Each row was made from one walk, in order. Every step used is in the known rows, and no mark comes twice. Write each row's walk.
Known rows
V -> F -> U -> C: -0.19 +3.35 +2.59 +2.68 -2.95 +0.62 -3.43 -0.54 -0.23 +0.24 -0.55 +0.80 +1.78 +1.60 -1.97 +1.22 -0.85 -0.34 -1.87 +0.33 -0.92 -0.05
U -> N -> V -> F -> Z -> K: +1.12 -2.03 -1.69 +1.29 +1.78 +0.49 -2.14 +2.70 -0.87 +0.92 +1.17 -1.01 -2.28 -4.83 +0.52 -2.61 +0.81 +1.98 -2.79 +1.70 -2.00 +0.40
V -> F -> Z -> H: +0.96 -1.43 -1.02 +2.27 +2.91 -0.39 +0.34 -0.91 -2.01 -0.18 -0.02 -2.42 +0.88 -3.18 +0.08 +0.79 -1.88 +0.86 -2.11 +3.00 -1.86 +0.14
H -> V: +0.25 -0.29 +1.03 +1.93 +1.10 -0.13 +1.02 +0.79 -0.49 -0.53 +0.62 -0.31 -0.36 -0.81 -0.74 +0.87 -1.37 -1.72 -1.22 -0.58 -0.31 -1.27
H -> V -> F -> U: +1.74 +1.51 +2.94 +5.59 -0.84 +0.54 -1.44 +1.21 -0.96 -1.08 +1.28 -0.23 +0.84 -0.25 -2.24 +0.82 -2.58 -2.12 -3.69 +0.77 -1.39 -1.70
Z -> K: -0.79 -0.36 -1.81 +0.37 +0.04 +0.05 +1.10 +0.60 +0.46 +0.12 -0.20 +0.39 -0.52 +0.25 +0.61 -2.60 +0.00 -1.44 -0.22 -0.14 -0.26 -0.66
F -> U -> N -> V -> H -> Z -> K: +1.44 -1.51 -1.73 +2.14 +2.15 +1.12 -1.69 +0.60 -1.55 +0.59 +0.49 -0.18 -0.88 -4.64 +0.17 -0.48 -2.88 +1.20 -1.73 +0.75 +0.39 +0.19
F -> V: +0.47 -1.01 +1.86 +1.49 +0.52 -0.14 +0.39 +0.95 -0.20 +1.00 +0.65 +0.16 +0.12 -2.67 -0.41 +0.50 -0.16 +0.79 -0.77 +0.30 -1.03 +0.02
K -> Z -> F -> V -> N: +0.27 -0.69 +2.15 +2.10 +2.27 +2.32 +0.13 +1.81 -2.73 +0.17 +2.59 -2.99 -2.39 -2.57 -1.12 -2.40 +0.59 -1.76 -3.97 -0.60 -4.26 +0.66
K -> Z: -1.41 -1.23 -1.36 -0.49 +1.80 +0.95 +0.33 +0.20 -1.39 -0.88 +0.82 -1.09 -0.51 -0.91 +0.00 -1.21 +0.76 -0.16 -0.23 -0.45 +0.08 +0.98
C -> U -> N -> V -> F -> Z: +0.43 +0.02 +0.04 +0.32 +0.74 +0.92 -4.10 +2.39 -1.40 +1.26 +0.27 +0.02 -3.08 -3.40 +0.73 +0.76 +0.55 +2.91 -2.88 +1.93 -2.23 +1.18
C -> U -> F -> V -> H -> Z: -0.34 -0.53 -2.03 +2.57 +2.76 +0.13 -0.77 +0.61 -2.21 -0.36 +0.03 -0.59 -0.83 -4.77 +2.50 +2.82 -2.78 +1.78 -2.02 +1.81 -0.99 +1.20
U -> N -> V -> H: +1.41 -1.05 +0.73 -0.23 +2.08 -0.03 -2.44 +0.85 -0.96 +0.42 +0.68 -1.37 -1.75 -4.98 +0.08 +1.32 +0.07 +3.16 -0.30 -0.29 -0.20 +1.15
C -> U -> F -> V: -0.93 +0.37 +0.30 +1.00 -1.08 +0.43 -2.01 +2.22 +0.12 -0.50 +1.26 +1.35 -1.36 -2.09 +1.51 +0.80 +0.38 +1.17 -1.88 +0.16 -1.76 +1.05
Z -> H -> V -> F -> U: +2.01 +0.85 +2.66 +5.57 +0.42 +0.34 -0.37 +0.16 -1.52 -2.11 +1.36 -1.19 +1.17 -1.47 -2.31 +1.65 -4.16 -2.37 -4.10 +0.80 -2.02 -1.60
Z -> F -> U: +0.59 +0.12 +1.66 +2.57 -1.06 +1.54 -1.29 -0.66 -0.61 -0.28 +0.89 -0.51 -0.06 +1.22 -0.99 -0.22 -1.81 -1.43 -2.42 +0.43 -1.33 -0.10
N -> V -> H -> Z -> F -> U -> C: -0.40 -0.53 +0.81 +3.89 +2.45 +1.56 -0.92 -3.43 -2.42 +1.20 -0.33 -2.03 -0.04 -3.79 -1.38 +3.23 -4.39 +1.31 -1.55 +0.63 -0.29 +1.21
K -> Z -> H: -1.17 -1.93 -1.66 -0.52 +3.02 +0.81 +1.45 -0.86 -1.95 -1.99 +0.86 -1.99 -0.18 -2.19 -0.08 -0.40 -0.86 -0.37 -0.70 -0.31 -0.43 +1.00
Z -> F -> V: +0.41 -1.49 +2.05 +2.29 +1.16 +0.85 +0.58 +0.57 -1.03 +0.48 +1.02 -1.84 -1.15 -2.39 -0.41 +0.16 -1.09 -0.45 -2.76 +0.36 -2.72 +0.20
F -> Z -> K: -0.92 -2.30 -2.97 +0.75 +1.89 -0.10 +1.41 +0.08 -0.16 +1.91 -0.56 +0.42 -0.01 -1.40 +1.31 -2.37 -0.07 -0.13 +0.21 +1.91 -0.06 -0.52
Z -> H -> V -> N: +1.75 +1.09 +2.13 +2.05 +1.64 +0.05 +1.32 +0.88 -1.27 -1.04 +1.30 -1.45 -0.67 -1.15 -1.56 +0.33 -1.97 -3.34 -2.69 -1.09 -2.53 -1.63
H -> V -> F -> Z -> K: +0.34 -1.33 -1.60 +4.70 +2.77 -0.19 +1.29 +1.62 -1.42 +0.46 +0.19 -1.26 -0.39 -2.48 +0.10 -1.71 -1.72 -2.04 -3.01 +2.28 -1.86 -1.81

Which walk is each row?
+0.10 -0.53 -1.31 +0.40 +3.61 +1.82 -2.01 +0.14 -3.15 -0.08 -0.38 -2.49 -4.29 -3.81 +1.58 +2.44 -3.39 +1.11 -3.31 +0.78 -1.82 +1.50 => C -> U -> N -> V -> H -> Z -> F
+0.69 -2.28 +1.07 +2.03 +2.88 +2.53 -3.34 +0.44 -3.00 -0.62 +2.39 -2.92 -2.33 -4.78 -0.94 -0.14 -1.02 +1.59 -3.00 -0.23 -1.41 +1.92 => K -> Z -> F -> U -> N -> V -> H
+0.17 +0.52 -0.49 +2.11 +1.96 +0.41 -0.84 +1.67 -1.59 -0.78 +1.51 -0.24 -1.61 -2.11 +1.04 +0.86 -1.40 -1.65 -3.37 +0.80 -3.06 -0.66 => C -> U -> F -> Z -> H -> V -> N
+0.37 -0.18 +0.86 +1.64 +3.46 +1.07 +1.57 +1.10 -2.64 -1.86 +2.19 -2.39 -1.24 -2.14 -1.57 -0.80 -1.24 -3.46 -2.88 -1.45 -2.39 -0.80 => K -> Z -> H -> V -> N
+1.74 -0.32 +2.40 +0.25 -1.63 +1.31 -3.94 +1.75 +0.34 +0.34 +1.97 +1.43 -0.89 -2.23 -1.35 +0.08 +0.35 +2.03 -1.39 -0.80 -0.15 +0.61 => F -> U -> N -> V
-0.05 +0.59 +0.62 -0.65 +1.10 +0.42 -3.30 +1.06 -0.90 +0.81 -0.43 +0.13 -3.19 -3.28 +0.96 +2.09 -0.34 +2.58 -0.67 -0.14 -0.67 +1.29 => C -> U -> N -> V -> H
-1.06 -1.62 -1.99 +1.92 +2.65 -0.07 -0.06 +0.63 -1.36 -1.42 +0.84 -0.02 -0.97 -2.93 +1.81 +2.28 -2.38 -0.22 -2.33 +1.21 -1.39 -0.13 => C -> U -> F -> Z -> H -> V
+1.12 -0.05 +1.27 +2.53 +0.47 +0.15 -0.84 +0.50 -0.55 -0.43 +1.51 -1.65 -1.34 -3.80 -1.19 +0.03 -0.03 +1.88 -1.55 +0.54 -1.37 +0.88 => N -> V -> F
+1.67 -2.20 -1.21 +1.03 +4.70 +1.42 -1.11 -0.06 -3.15 -0.40 +0.66 -4.02 -2.90 -5.48 +0.70 +1.66 -3.03 +1.70 -3.03 +0.54 -1.34 +1.32 => U -> N -> V -> H -> Z -> F
+0.41 -2.56 -3.75 +3.51 +3.74 -0.27 +1.19 +0.90 -1.71 -0.60 +0.86 -1.63 -0.03 -6.26 +2.21 -0.45 -2.48 +0.90 -1.97 +1.51 -0.79 +0.40 => U -> F -> V -> H -> Z -> K
-0.95 -2.83 +0.79 +1.93 +2.89 +1.86 +0.91 +0.74 -2.46 -0.44 +1.94 -2.83 -1.70 -3.33 -0.32 -0.98 -0.39 -0.48 -2.91 -0.07 -2.62 +1.12 => K -> Z -> F -> V
+1.55 +1.82 +1.88 +3.67 -1.90 +0.64 -2.45 +0.35 -0.46 -0.55 +0.64 +0.01 +1.20 +0.46 -1.50 -0.04 -1.21 -0.39 -2.44 +1.30 -1.16 -0.33 => V -> F -> U
+1.22 +0.92 +1.49 +3.86 +0.84 -0.17 +0.05 +1.41 -1.24 -1.51 +0.84 -1.62 -0.41 -1.18 -1.08 +0.75 -1.73 -1.88 -3.23 +0.40 -1.72 -1.29 => H -> V -> F
+0.80 -0.75 -0.77 +2.39 +1.67 -0.20 -0.74 +0.19 -1.52 +0.84 -0.11 -1.40 +0.44 -1.91 +0.27 +0.00 -0.37 +1.13 -1.60 +2.99 -1.38 +0.06 => V -> F -> Z
-1.16 +2.03 +2.17 +0.74 -2.70 +0.62 -2.46 -1.17 +0.56 +1.16 -0.85 +2.19 +1.82 +2.02 -1.56 +1.38 -0.48 -0.09 +0.14 -0.70 +0.52 -0.02 => F -> U -> C
+1.91 -1.66 +0.23 +0.91 +1.78 +0.50 -3.18 +2.10 -1.43 +0.83 +1.35 -1.46 -1.75 -5.05 -0.08 +0.05 +0.85 +3.41 -2.48 +1.84 -1.70 +1.02 => U -> N -> V -> F -> Z
+0.26 +2.32 +3.25 +4.51 -0.53 +0.20 -1.37 -0.75 -1.25 -1.43 +0.13 -0.45 +1.80 -0.40 -2.78 +2.91 -3.76 -2.27 -3.62 -0.22 -1.82 -1.26 => Z -> H -> V -> F -> U -> C
+0.99 -1.50 +0.16 +2.95 +1.88 -0.75 -1.03 +0.94 -0.84 -0.50 +1.47 -1.45 +0.37 -5.68 +1.03 +1.45 -0.34 +2.61 -1.03 +0.98 -1.06 +1.04 => U -> F -> V -> H
+2.22 -1.19 +0.12 +1.93 +2.23 +1.05 -2.78 +0.11 -2.01 +0.49 +0.70 -0.60 -0.37 -4.88 -0.46 +2.07 -2.98 +2.63 -1.53 +0.82 +0.64 +0.69 => F -> U -> N -> V -> H -> Z
+0.52 -0.97 +0.72 +1.89 +2.34 -0.38 +2.10 -0.18 -1.10 -1.65 +0.62 -1.23 +0.06 -1.98 -0.84 +1.67 -2.96 -1.97 -1.69 -0.57 -0.79 -1.26 => Z -> H -> V
+0.72 -1.74 +1.88 +3.71 +3.17 +0.17 +0.65 -0.57 -2.13 +0.93 +0.24 -3.17 -0.75 -4.25 -0.04 +1.46 -2.23 +0.49 -2.17 +1.28 -2.41 +0.40 => Z -> F -> V -> H
+1.38 +0.18 +1.13 +3.77 +2.13 -0.41 +1.08 +0.40 -1.82 -2.58 +0.87 -2.56 -0.10 -2.40 -1.19 +1.55 -3.37 -2.10 -3.75 +0.40 -2.29 -1.21 => Z -> H -> V -> F
+1.84 +0.80 +1.81 +1.86 -0.77 +0.32 -1.91 +3.05 -0.06 -0.28 +2.95 -0.37 -0.72 -3.00 -0.14 -1.25 +1.81 +0.40 -2.54 -0.46 -2.99 +0.37 => U -> F -> V -> N
+2.16 +0.32 +1.34 +0.50 -0.05 +0.64 -3.48 +2.55 -0.63 -0.99 +1.72 -1.43 -2.35 -3.53 -0.75 -0.12 +0.83 +2.11 -2.91 -0.25 -1.85 +0.96 => U -> N -> V -> F
+0.09 -2.30 -2.61 +0.67 +1.36 -0.28 -1.26 +0.63 -0.40 -0.12 +1.24 -0.28 +0.47 -2.72 +1.76 -0.24 +0.98 +2.26 -0.35 +1.57 -0.08 +0.91 => U -> F -> Z
